Each row was made from one small tree. The marks that hang from a mark follow it in brackets, in alphabetical order. Every link used is in the known rows. Write each row's tree.
Known rows:
tozomur(misib(fivi(sapi zopuf))): [-14  35   2  10  12  30 -15   0  37  30 -19 -12  -9  -7  -8  24  40  16
 -10 -30]
roge(misib(fivi) zunor(tozomur)): [ 12 -54 -21 -13 -36 -46   9 -37  -7 -15   3   2   5  45  -5 -30  17 -20
  15  19]
zopuf(fivi(sapi) tozomur(misib(delum))): [-51  30  22  44  46  45   8   5 -43  17 -28 -25   5   3  10  -3 -28   4
  -6  -1]
misib(delum): [32 -2 -8  9 -1 -9 -6 37  7  0  8 10  0 18 25 -3 -4 36  1 31]
misib(delum(sapi)): [ 26   8   5   9  10  -8  32  30   2 -39  17  13  -2   0   5  19 -10  27
  -3   1]
misib(delum fivi(zopuf(tozomur))): [  9  -4  16 -15  18  12  -9 -12 -23  14   5  10   3 -13   3 -12 -32  -1
 -12  31]
roge(misib zunor): [ -1 -29 -17 -26 -31   2 -16  19  27 -20 -15  -2   6  40  46 -28  23  14
  23 -17]
misib(delum(sapi) fivi(zopuf)): [  5   9  13  -7   7 -10  27  -1  18 -22  31   8  -7 -25 -31  23 -20   5
 -10  -8]
zopuf(fivi tozomur(misib(delum(sapi)))): [-45  20  24  35  42  34  51   7 -36 -13  -4 -15   4  14  -4  16 -47  15
 -18 -12]
zunor(roge tozomur(misib(delum fivi(sapi zopuf)))): [ -4  11 -20  -1  -9 -33  17 -33  -9  30  19 -11 -10 -17 -52  10  -4 -46
   0  -4]
roge(misib(delum)): [ 11 -25 -16  13 -16 -17 -11  23 -17   3  -4   8   8  28  28  -4  -9  12
   9  19]
tozomur(misib(delum(sapi) fivi)): [-20  -5  17  51  10 -15  45 -35 -26 -27  24   7   0  25 -31  44 -25  27
 -27  -4]
fivi(zopuf(tozomur(misib))): [  4  31  -7 -17  23  61 -17  49  32  31 -37   4   0  10  40   7  32  30
 -13 -14]
zopuf(tozomur(misib)): [ 16  11   0  11  24  44  -4  20 -18  18 -36   5   6  42  48   5  18  44
 -17   6]
roge(misib(delum(sapi) fivi(zopuf)) zunor): [-50 -30   8 -21 -24 -17  19 -26  17 -55  28   2   4 -15 -30  -1 -24 -34
  13 -39]
roge(misib(delum(sapi) fivi(zopuf)) zunor(tozomur)): [-28 -36 -12 -21 -25 -47  34 -22  16 -52  31  11   3 -16 -54  -2  -7 -60
  17 -14]
delum(sapi): [ 49  18   1 -12  10  11  30  36  24 -29  -3   7  -7  11  25  15  21  43
  -4 -14]
misib(delum fivi(sapi zopuf(tozomur))): [ -2  15  25  -1  32  23 -11 -20 -35   2  -9   4   2 -43  -5  -9 -18 -22
  -2  13]
fivi(misib(delum) sapi zopuf(tozomur)): [  4  33  14 -20  15  41 -57  27  13  14 -21  11   1 -69  11   0  26 -19
   2 -11]
tozomur(misib(fivi)): [  8  -4   1  30   0   0   3 -21   1  24  -5  -4  -3  52   9  20  13  52
 -24  11]

Which tree is each row?
[ 67 -25 -48 -38 -37 -42  18   4 -20  25  -7  -2  -2  40  22 -27  10 -20
  16  15] | zunor(roge(misib) tozomur)
[-24  -8 -14  20  -5 -27  47  17  26 -63  22  13   2  21 -30  18  16  -5
   5 -12] | roge(zunor(tozomur(misib(delum(sapi)))))
[ 23  30   6 -16  10  18 -17   5  34  20 -11  -8 -11 -27   2   1  31   8
   1 -12] | misib(fivi(sapi zopuf))
[-18 -16 -26  18 -16 -28   8  26  30 -24  14   9   4  39  -8  -4  22   5
  10  18] | roge(zunor(tozomur(misib(delum))))
[ 14 -49  -9  -6 -37 -52  14 -66 -70  13  25  -8   4  36   1 -18 -60 -17
   2  17] | zunor(roge(misib(delum fivi)))
[  6  37   0 -16  -7  17 -60  46  62  18  -5   6  -7 -63  -2  13  44  -2
   7 -22] | fivi(misib(delum) sapi zopuf)
[  9  35  18  -2  44  52   4  16 -26  21 -40 -27  -2  -6  38 -30  -5  11
   4   2] | zopuf(fivi(sapi) tozomur)
[-18  24  29  12  24  34 -28  -1 -26  22 -18 -18   2 -35   8 -16 -15  -8
  -2   4] | zopuf(fivi(misib(delum) sapi) tozomur)
[  6  36  25  -8  25  52 -30   7  -5  34 -37 -23  -3 -25  27 -17  16   8
  -4 -12] | zopuf(fivi(misib sapi) tozomur)
[-26   4  14  60  14  -7   2 -34 -33   2   1  -4   1  14 -18  25  -6  16
 -13   7] | tozomur(misib(delum fivi(sapi)))
[-12 -64 -16   9 -36 -65  11 -45 -27 -28  23   7  10  34 -24 -28 -14 -36
  17  34] | roge(misib(delum fivi) zunor(tozomur))
[-59 -23  19 -15   1  16 -19 -45 -37 -31 -12  -2  12 -32  -4 -31 -23 -61
  21 -19] | roge(misib(delum fivi(sapi zopuf(tozomur))) zunor)
[ 34 -54 -28  -6 -40 -80  30 -62 -72  16  28   0   3  35 -25 -20 -45 -44
   6  41] | zunor(roge(misib(delum fivi)) tozomur)
[ 29  48  -4 -35  -6  36 -62  51  83  31 -24   0 -12 -52  17  11  75  12
   5 -36] | fivi(misib sapi zopuf)
[-10 -23  -9  -6 -19 -18 -17  -7  -1  20   9   3   3   1  -8  -1 -19 -12
   1  10] | roge(misib(delum fivi(zopuf)))
[ 12  25   3 -26 -10   8 -17  46  68 -11  19  16  -8 -51 -14  32  24   8
  -6 -32] | fivi(misib(delum(sapi)) zopuf)
[ 11  -2   0  -9  -5 -12 -11   6  24  18  22   4  -5  -8 -10   0 -14  13
  -6  20] | misib(delum fivi(zopuf))
